(in the rows, 128 means zero)
Known rows, with every way that one mark hangs from another
Z_768[Z_546[Z_721[Z_493]]]: [117 118  63 121 108 147 119  96 105 137 117 118 117  78 159 114 141  99]
Z_721[Z_493 Z_687]: [129 114 115  96 121 148 113  98  80 124 133 126 118  96 135 105 123 122]
Z_430[Z_493[Z_721[Z_504 Z_546]]]: [129  91 107  87  93 161 152 114  71 111 152 106 129 109 117  88 129 118]
Z_430[Z_493[Z_721[Z_504 Z_546 Z_687[Z_703]]]]: [147  80  94  59 101 153 172  89  36  89 169 115 128 106 111  64 130 119]
Z_546[Z_721[Z_687]]: [109 122 116 121 117 119 146  77  71  95 112 131 126  97 155 111 131 117]
Z_493[Z_721[Z_504[Z_689] Z_546 Z_687[Z_703]]]: [146 102 121  51 116 138 153 100  71  97 173 128 123 110 134  61 134  84]
Z_687[Z_703]: [138 119 111 122 146 121 149 126 133 121 152 126 122 137 121 120 124 121]
Z_768[Z_546[Z_721[Z_493 Z_504]]]: [108 131  79  99  99 156 128  81  78 143 137 120 112  68 172  96 143  80]
Z_768[Z_546]: [142 148 104 120 110 136 126 125 125 136 112 136 133 119 132 117 155 116]
Z_768[Z_546[Z_721[Z_493 Z_504 Z_687]]]: [114 133  83  84  90 152 139  57  36 124 130 133 116  57 174  75 151  81]
Z_703[Z_687]: [131 110 156 124 130 141 164 124 140 132 121 144 130 121 136 114 119 123]
Z_721[Z_504[Z_689]]: [123 145 157  84 120 134 107 123 109 143 158 140 132 110 144 103 135  89]
Z_546[Z_721[Z_493 Z_504[Z_689] Z_687[Z_703]]]: [104 114 102  55 126 143 133  65  51 121 175 131 112  67 165  71 124  68]
Z_546[Z_721[Z_493 Z_504[Z_689] Z_687]]: [ 99 124 123  68 108 149 111  68  47 127 155 130 119  55 171  78 127  68]
Z_721[Z_493 Z_504 Z_687]: [123 126 132  76 111 150 125  81  57 128 152 133 116  88 145  85 122 103]
Z_504[Z_721]: [109 143 114 128 142 107 139 127 124 117 131 122 124 115 138 133 147 151]
Z_721[Z_493 Z_504[Z_689] Z_546 Z_687[Z_703]]: [153 113 134  44 115 151 122 100  70 130 192 130 110  88 141  40 124  77]
Z_546[Z_721[Z_493]]: [101 102  90 129 126 146 125  94 105 132 134 111 113  88 150 125 116 110]

Rows
[147 140 173  66  97 139 118 107  70 121 157 144 132  97 146  53 132  90]
Z_721[Z_504[Z_689] Z_546 Z_687]
[131 126 125  72 119 136 102 117  84 125 158 119 113  74 142  71 144 118]
Z_504[Z_689 Z_721[Z_493 Z_546 Z_687]]
[128  94 123  97 106 142 155 113  95 112 149 110 122 121 136  98 130 109]
Z_493[Z_721[Z_504 Z_546]]
[120 101 108  65  97 153 155  87  33  97 138 127 135  90 127 102 136 122]
Z_430[Z_493[Z_721[Z_504 Z_687]]]
[151  82  92  95 129 128 174 107  89  83 143 116 115 129 119  90 128 122]
Z_493[Z_721[Z_546 Z_687[Z_703]]]
[106 103  93  78 126 140 162  53  44 104 166 123 104  81 163  81 122  86]
Z_546[Z_721[Z_493 Z_504 Z_687[Z_703]]]
[123 126  97  65 152 121 117 107  91 123 172 126 109  77 143  91 143 115]
Z_504[Z_689 Z_721[Z_493 Z_687[Z_703]]]
[153 128 155  58 115 130 143 105  73 114 179 141 127 110 139  44 135  85]
Z_721[Z_504[Z_689] Z_546 Z_687[Z_703]]
[136 119 143  72 104 162  97 126 103 157 179 120 117  90 141  65 120  80]
Z_721[Z_493 Z_504[Z_689] Z_546]
[124 109 114  53 129 132 147  94  75 104 167 136 123 108 142  90 138  86]
Z_493[Z_721[Z_504[Z_689] Z_687[Z_703]]]
[133  98 129  82  96 141 163  94  58  94 142 118 125 111 137  85 132 110]
Z_493[Z_721[Z_504 Z_546 Z_687]]
[140 117 106  66 136 123 123 109  88 119 179 120 107  83 137  60 144 114]
Z_504[Z_689 Z_721[Z_493 Z_546 Z_687[Z_703]]]
[132 138 145  57 128 122 136  94  76 118 168 149 130 102 140  73 137  85]
Z_721[Z_504[Z_689] Z_687[Z_703]]
[143 107  89  88 138 126 156 103  85 105 170 111 102  95 132  73 137 134]
Z_504[Z_721[Z_493 Z_546 Z_687[Z_703]]]
[ 97 135 135  97 115 129 124  97  94 133 146 133 132  92 168 102 130  76]
Z_546[Z_721[Z_504[Z_689]]]
[118 149 102  95  92 131 156  64  44 104 115 144 132  79 171  80 162  90]
Z_768[Z_546[Z_721[Z_504 Z_687]]]
[119 107 122  83 109 138 156  86  61  96 135 125 123 108 143 111 137 113]
Z_493[Z_721[Z_504 Z_687]]
[163 108 126 100 124 124 159 110  91 101 149 128 121 130 122  72 127 126]
Z_721[Z_546 Z_687[Z_703]]
[152 100 120  67 116 150 152  83  62 118 183 120 107  98 131  46 119  95]
Z_721[Z_493 Z_504 Z_546 Z_687[Z_703]]
[144 133 123  78 137 106 144 115  97 106 164 129 122 102 138  64 149 127]
Z_504[Z_689 Z_721[Z_546 Z_687[Z_703]]]
[134 109 143  59  98 143 130 106  65 107 153 128 127 100 145  70 137  88]
Z_493[Z_721[Z_504[Z_689] Z_546 Z_687]]
[126 126 117  92 131 135  97 140 122 145 164 109 113  87 143  87 136 116]
Z_504[Z_689 Z_721[Z_493 Z_546]]
[145 131 158  89 100 137 153  94  61 105 147 131 125 108 141  62 130 107]
Z_721[Z_504 Z_546 Z_687]
[108 120 111  93 126 118 183  61  50  92 147 135 119 100 161  82 132 102]
Z_546[Z_721[Z_504 Z_687[Z_703]]]
[140 136 166  83 107 139 116 131 110 143 165 131 130 113 142  70 128  89]
Z_721[Z_504[Z_689] Z_546]
